Each row was made from one path, in order. Every step used is in the known rows, and no mark comes twice. Write each row's path.
Known rows:
rozez pivo: [  2.7 -41.1  25.6 -32.7  19.5   2.7  23.0 -14.8 -27.9   7.7  13.1  -9.9
  -8.7   0.6  26.9 -12.6  -7.0   8.2 -24.7  -6.2  37.7  18.2  -5.9   1.4
   3.1 -34.1 -43.3  -1.9]
mukef vesup kegon rozez: [ -5.4  23.3  -2.0  24.9   4.5   9.5  27.0  -9.2  14.7  12.9  14.3 -42.3
 -21.1 -24.4   9.2  -5.7  -1.6  47.1  -5.0 -29.7  12.7 -35.5  11.2  12.0
 -10.3  -9.1  22.9  15.0]
rozez pivo makis kegon mukef zema: [ 46.3 -28.7 -10.1 -64.1 -13.1  -1.3   2.6  -9.6  -1.2  19.7   8.6   0.7
 -26.6   7.5 -39.1  48.3 -16.1  17.8 -53.2  15.2  -8.2  52.5  -6.7 -43.2
  15.0  -6.2 -32.0  -3.0]
rozez makis: [  1.9   3.6   4.9  10.8   8.0  -6.3 -15.3  -4.8 -14.0 -12.4  12.5   9.3
  25.2 -43.7  10.8  -1.0 -12.5   8.3  24.4 -26.7  21.6  13.7  -6.4  -7.8
  -4.9  -2.6 -22.2  -8.2]
pivo mukef vesup kegon: [ 19.7  22.2 -37.4  27.4  18.0  38.5  20.9  -5.9   1.0  14.3  19.1 -18.7
  15.6 -24.0  -6.7   8.1  22.1  10.8  21.0  -4.8   7.2 -40.2  11.4   9.9
  -8.9  -0.8  15.6  22.8]
pivo mukef vesup: [ 12.5   0.6  -9.2   3.4  11.1  34.3  14.2   5.0 -26.4  -4.5  12.8  -3.0
  27.5   1.3   8.7  -4.4  24.3   6.6   1.4 -10.9   7.8 -38.0  11.2  14.2
  -1.4  10.2   7.3  29.4]
kegon pivo makis: [-12.1 -18.6   7.1   8.5 -22.5  24.2  28.1  14.5  -8.7 -26.7  12.7  14.6
   7.2   5.2  -3.6   4.0  14.4  24.2  -1.5 -22.8  25.3 -10.2 -19.0 -27.5
  12.3   1.4   9.5   5.2]
rozez makis kegon pivo mukef: [ 10.5   6.3 -31.3  32.4  -9.4  23.7 -38.8  -9.3  21.9 -15.9 -15.8  36.3
  21.2 -57.5 -40.7  23.4  23.8 -30.0  21.3  16.6  21.6  34.8   1.8 -30.3
  33.6  25.9   6.5 -17.6]
makis kegon vesup pivo mukef: [  4.9  -9.7   0.2   1.7 -19.6  10.5 -29.8  -4.8  -1.6  -8.4 -75.2   6.3
  25.3   0.4  19.6   4.3  19.6 -33.9  10.2  42.8 -30.4  14.6  15.5  13.6
 -15.0   7.2  17.4  12.6]
makis kegon mukef zema: [  9.9   5.6  -3.1 -39.5  24.6 -29.0   1.4  -2.5  11.6  52.2 -10.0  -0.5
  -7.7  -1.5  -4.2  28.7 -31.8   1.4 -17.6  17.1 -23.8  40.4  -3.4 -44.3
   8.7   4.8 -20.9 -11.3]
mipop zema: [-20.3 -13.5 -20.7 -45.8  23.0  -5.5  21.9  28.2 -20.3  11.9  11.2  15.6
   0.4   0.2  12.7 -14.0 -33.8   6.3  -8.6  -7.3  14.7  -5.9  -1.6   6.5
  -2.3 -17.6   3.0   1.9]
vesup kegon: [ -6.5  15.5  -8.9  18.9  24.3  -0.5  27.8  -6.1  10.5  30.3  15.2 -30.2
  -3.8 -26.0  21.8  -0.3 -12.8   4.2  27.9  -7.2  10.4 -12.4  -8.1  -8.4
 -15.7 -18.4  -7.3 -12.1]
mukef vesup pivo makis rozez zema: [-37.5 -18.1   4.5   4.1  -0.8  -3.2  -7.9  -3.0   4.8 -87.4   6.5   3.8
  40.4  49.1  15.8 -27.2   6.3  48.7 -14.9  -5.3   7.6 -43.7   8.9  61.2
 -32.9 -16.5  29.7  27.0]
mukef rozez: [-50.5   1.6  32.7 -10.4   5.9  -9.4  17.2   6.3 -13.7   8.9   8.9  -0.3
 -24.2  10.1  14.6 -11.5 -27.3   4.9  11.2   3.5  -3.7  -9.7  -2.3 -13.7
  -4.7 -13.4 -37.2  10.8]
rozez pivo makis kegon mukef: [ 42.9 -31.6  -0.9 -45.5  -6.7   5.8   6.0 -26.7   2.4  15.0  -4.3 -12.0
 -24.4  14.0 -29.8  25.3  -6.0   0.3 -46.8  16.0  -4.4  39.0  -8.5 -23.3
   3.8  -5.7 -21.6  -6.9]
pivo makis rozez zema: [-45.7  22.6  -4.9  -4.6   2.7  -8.3   0.7   3.0  -0.2 -51.9  35.5   0.6
  12.5   6.0  28.2  -2.2 -19.9  18.6   3.8  -2.6  -8.0 -32.4  -2.0  45.0
  -3.6  -2.4   3.1  -2.0]
makis rozez zema: [-66.0  20.8   7.9  -7.5  42.8 -26.6   0.3  -8.6   1.6 -24.2  22.6  -0.2
  16.5  -0.6  53.3 -20.1 -31.9   8.5   7.8   5.9   0.0 -14.4   3.4  47.0
   1.2 -15.3 -16.0  -7.8]
mipop mukef: [ 10.3  24.2 -11.6 -11.5  34.0 -24.6  14.4  16.5 -27.3  41.2  26.7   9.7
  -0.4   7.7  27.3 -10.9  14.0 -13.1   4.3 -29.6  16.8   8.8   3.1 -27.9
  -0.3 -22.5   5.2  -0.3]
pivo mukef makis: [ 30.1   8.0   0.9  16.4  -2.9   8.9 -10.3  28.2 -26.4   3.5  24.4  29.7
  16.0   3.8  -8.6  -6.9   9.6 -29.7  29.9 -22.9  -7.6  -9.0 -13.0  11.7
  23.1  28.9  -6.1  -7.7]
rozez pivo mukef vesup: [ 29.4 -33.1  -3.2 -25.0  14.2  41.7  16.5 -16.3 -37.5  -8.5  16.1  -0.6
  13.6   3.0  -0.7  -1.9  27.0  16.1 -32.2  -4.3  34.2  -8.7  14.8  20.0
   9.8 -15.3 -21.0  32.0]
vesup kegon pivo makis: [ -4.5   3.7 -18.2  29.4 -16.0  28.5  35.0   6.4  21.7  -8.6  20.1  -2.3
  -3.1 -18.8 -19.5  14.6  12.8  27.0  18.9 -16.6  24.1 -11.5 -18.2 -31.8
   4.7 -10.0  18.5  -0.8]
mukef vesup pivo: [ -6.1 -47.0  26.5   5.0  14.2  -2.0  13.5  -2.3 -14.4 -24.1 -21.0  -9.1
  34.7  43.3  25.9 -37.2  14.0  30.5 -10.4 -14.6  27.2 -23.8   2.1  12.5
 -35.1 -24.5   9.9  23.9]
pivo mukef vesup kegon rozez makis: [ 28.9  47.1 -37.9  49.3 -10.4  28.5 -19.8 -14.5  13.6 -10.3  26.1  -8.0
   9.3 -86.0 -43.1  12.5  22.4  29.6  20.4 -37.2  10.8 -13.5  23.2  17.0
   6.3  18.4  16.5   9.8]
mukef makis rozez zema: [-40.2  19.0  13.0   1.3  30.7 -32.7 -20.7  12.1  -0.9 -32.0  29.3  30.8
  15.5  26.4  33.7 -21.9 -35.3   5.8  21.0  -9.8  -5.2 -11.7  -5.4  53.4
  15.0   0.2  -2.8  -9.5]
vesup pivo makis kegon rozez zema: [ -5.5  -3.0  11.8  20.3 -53.3 -15.5 -18.8 -20.7  42.0 -35.2 -17.4 -19.3
 -14.9  12.4 -23.3  -8.9  20.7 -19.6 -18.0  26.7  -7.8   0.2  10.7  35.8
  -8.2  24.7  45.4 -48.8]

Write each row's path:
[ 37.4 -22.2  -3.6  32.9 -20.9  -5.0 -41.0  18.5  12.0  -8.2 -22.5  22.8
  14.3  28.8 -27.5 -12.9  25.0 -62.1  18.9  18.7 -14.0   7.9 -11.8   7.1
   4.4  29.5  16.9 -28.7] => vesup pivo mukef makis kegon
[  5.2   9.7  -5.9 -17.9 -49.6  25.8  -7.4   8.0  -5.0 -16.6 -39.0 -12.1
 -10.2   8.5  28.6  41.3 -11.4   2.7  -0.8  24.5 -27.9 -16.1   2.7  -5.9
 -17.1  10.9  32.8  25.4] => pivo makis kegon vesup
[ 30.2 -23.5  15.1  27.9  -8.2  -7.4 -20.9  24.0 -17.8 -17.2  -2.2  34.4
  34.5  24.1 -16.7 -32.9  26.8 -33.2  26.3 -18.9  -2.6   4.7 -14.3  18.7
   4.1  17.3  -2.5 -12.8] => vesup pivo mukef makis
[-20.9  -7.3  20.1 -16.7 -16.0 -28.2 -15.5 -34.8  41.4  -9.9 -32.1  12.3
  -9.8  50.6 -56.0  -2.5  -7.7 -10.2  -9.5  53.5 -35.1  31.7  15.0   1.1
 -16.1   7.3   0.5 -20.3] => vesup pivo makis kegon mukef rozez zema
[ 37.0   9.8 -17.2  19.5 -16.6   9.3 -29.4  21.5   3.5  10.6   4.2  16.3
  -4.8   7.8 -18.2  13.9   8.6 -59.0  23.0  15.9 -18.5  -4.8 -10.8   0.5
  22.5  41.9  14.0 -20.8] => pivo mukef makis kegon
[  6.1  15.3  -0.5  11.4 -56.6   4.2  -1.7  11.2  17.7  -7.9   5.5 -35.1
 -45.5 -14.0  -9.3  18.6   1.9 -13.2 -19.8  -2.1 -15.6 -21.1  -9.1  -4.7
   2.9  33.8  27.5 -22.5] => pivo makis kegon rozez
[-12.7  12.5  13.5   8.1 -16.3 -13.3  -2.8  -3.0  19.4  19.4  -9.5 -35.4
 -42.1 -19.4  16.8  -0.3  -9.9 -20.5 -16.1   7.3  -5.8  -4.5  -1.5  -2.9
   7.6  17.9   9.8 -27.7] => makis kegon rozez
[-37.6 -27.4  17.5 -31.3  37.8 -14.2   6.2  -0.9 -25.3 -22.1  21.5  -4.6
 -10.3  -4.1  44.8 -18.5 -30.4  21.5 -30.5 -14.2  24.8   8.4 -12.9  20.5
   4.6 -43.6 -55.8  15.8] => makis rozez pivo
[ 29.3 -24.5  -2.9 -23.9 -21.1 -24.6  -8.9   6.0  18.8   6.9 -21.2   5.0
   6.4  26.2 -38.8  20.4  -1.0   5.6 -23.2  11.3 -28.8  37.0 -11.5 -41.1
 -12.1   7.0   0.0 -12.8] => vesup pivo makis kegon mukef zema
[  0.8   7.2 -15.8  16.1  25.4  17.7  30.9  -9.1   7.7  15.2  12.7 -32.1
   5.8  -2.4  20.4   1.1  -4.2  38.3  11.5 -11.6  20.7 -39.5   4.3   1.2
 -25.6 -23.2  15.7  24.1] => mukef vesup kegon
[-15.0 -31.9  25.9 -36.2 -31.2  16.8  19.5  -0.4 -27.6 -23.7  27.4   1.3
 -41.6  18.2 -24.5   8.6 -11.3  21.5 -25.8   1.1  15.6   1.9  -5.5 -11.6
   1.7 -26.0 -46.5  18.4] => mukef rozez pivo makis
[ -2.9 -26.2  26.2  -8.7 -39.7   9.4   2.3  10.6 -25.6 -43.1 -43.8   7.0
  29.4  23.3  30.4  -6.3   8.9  28.1   4.8 -10.9 -13.6  -8.4  -2.0  11.3
 -33.3 -13.0  15.6  32.9] => kegon vesup pivo makis
[ 22.4  12.8 -10.9   9.3   0.0  17.9  14.6 -20.7   0.9  26.2  29.2 -23.3
 -34.7 -67.6 -25.7   1.7  18.4  -6.1 -12.0 -12.7  15.1  19.6   9.0  19.2
  26.0  -7.9 -28.6 -17.4] => vesup kegon rozez pivo mukef
[ 10.9  -1.2 -14.1   4.0 -37.2  14.7   2.0  12.0   9.4  -8.6   1.4 -26.9
 -18.6   9.1   1.2  26.1   0.3 -21.8  -2.9  17.6  -7.8 -23.2 -15.7 -17.1
 -10.4  18.0  21.8 -14.3] => pivo makis kegon
[  6.7  20.9  -5.0  -4.4  51.3 -19.7  30.1 -21.9  14.7  59.3   6.7 -17.3
   5.4 -25.0   3.6  -2.9 -24.1  17.2  16.2 -14.0 -11.5  20.5  -5.6 -20.4
  -9.0 -17.2 -25.2  -6.2] => vesup kegon mukef
[-11.6  -2.3  -0.8  14.2  11.9  24.9  17.7   5.2 -14.0   0.9   1.6  28.1
  22.4 -22.3  -5.0  -7.4  27.1 -11.5  13.0  -7.2  19.1   6.8  -5.5 -15.0
  33.1   7.0  -7.8  -0.8] => kegon pivo mukef
[ 18.4 -16.5  -1.9  -2.6  30.8 -20.5   7.5   8.8 -23.4   6.6  -3.4  13.3
  27.4  55.6  15.9 -36.8  39.6  20.5 -14.6 -32.2  32.9  -4.6  15.5 -10.1
 -28.1 -39.0  30.3  27.7] => mipop mukef vesup pivo
[  6.3   2.8   4.2 -21.4  30.5 -22.7   3.4 -19.0  15.3  48.7 -23.2 -13.9
  -4.2   5.4   7.7   6.2 -23.0 -17.3 -10.5  19.5 -20.1  27.2  -4.9 -25.4
  -1.1   5.3 -12.7 -14.6] => makis kegon mukef
[-30.5  16.5   9.8  -1.8   1.0   9.6   6.7  11.0 -21.3   8.0  15.3  10.9
 -12.5 -12.6 -13.5  -2.7  -1.8 -23.3  20.6   9.9 -16.5 -10.5   4.7  -5.7
  11.4   8.8 -37.5  11.0] => pivo mukef rozez
[ 30.0   1.3 -13.3  -8.9  24.7  -5.0 -30.4 -32.5  16.8   8.4 -23.2   4.8
  23.3  -9.7 -20.4  19.4 -15.7  26.9 -10.6  -0.1   0.5  23.4  11.5 -20.9
 -11.2   7.8   3.1  16.7] => rozez makis kegon mukef vesup
[-21.1   2.7   4.5  24.0  20.7 -28.7 -43.3  12.0   2.2 -52.3   9.9  48.6
  45.6  26.4  -0.7 -41.0   6.7 -23.6  27.1  -0.8 -13.7  -0.1   0.6  68.7
  10.5  11.6  -0.6 -15.0] => vesup pivo mukef makis rozez zema
[-22.4 -17.9   2.9   8.5   6.5   5.3   7.4  -5.0  22.7   8.6 -25.0   1.4
  -9.5   4.8  11.8   6.0   0.1 -12.9  -5.4  25.3  22.7  11.7 -11.1 -35.9
  16.4  -0.2  12.4 -13.5] => makis kegon pivo
[-31.3  -3.0  15.3  -4.7 -29.6   5.0 -32.4  -2.4   3.7 -11.8 -73.9  17.5
  -6.8  12.2  -5.4   4.5   4.3 -28.6  12.9  58.0 -41.7  14.9  23.2   2.1
 -12.4   1.5  -3.7  27.0] => makis kegon vesup pivo mukef rozez
[  9.0  13.7 -13.2 -13.3   3.6   9.0  10.0  24.8 -27.1  16.2  29.3  13.3
  14.2 -29.9   0.1  18.0   5.2 -11.4  10.6  -7.9  -7.2   2.5   0.4 -15.4
  20.6  12.3 -25.4  -3.0] => pivo mukef zema
[ 36.6  40.4 -10.3  10.3 -14.0 -38.0 -30.6  31.3   5.2  39.5  17.1  17.2
 -50.3  20.5 -14.8  -0.4   9.2 -33.8  -6.5 -25.3  -5.0  16.3   2.3 -20.8
  27.2  19.2  42.0 -24.0] => mipop mukef makis kegon rozez
[-30.1  28.1  11.8 -11.1  40.9 -25.5  25.8 -21.0  18.1  55.3   5.6  -6.3
 -24.8 -11.5 -22.2  -2.1 -39.6  21.0  19.1   3.1 -24.1  21.0   2.3 -28.9
  -6.4 -23.3 -45.5   8.6] => vesup kegon mukef rozez
[-14.5 -24.3  24.0  -8.7 -11.8 -10.6 -18.3  -7.3   4.7  -7.8 -81.1  -5.3
  12.5  23.6  45.9  -2.8  -5.1  -6.5   0.7  35.4 -15.8  15.0   6.9   3.6
 -29.9 -13.6  18.8  13.3] => makis kegon vesup pivo
[ 13.9  38.5 -24.5  33.9  -2.2  30.5  15.3  -6.3   8.8  12.5  23.2 -28.6
 -11.4 -44.9 -17.2   1.3  23.5  19.4   4.3 -23.4  -0.2 -36.7  18.0  21.9
   6.1  12.7  21.7  14.9] => pivo mukef vesup kegon rozez
[ 10.9  10.7  16.9  18.6 -31.1 -19.3 -23.8  18.3  16.4   9.5  -1.2  -4.9
 -44.3   7.9  -1.8  -1.7 -16.5 -23.0  -4.3  -7.7 -11.8  -1.6 -12.0   2.5
  20.6  34.6  20.6 -27.9] => mukef makis kegon rozez
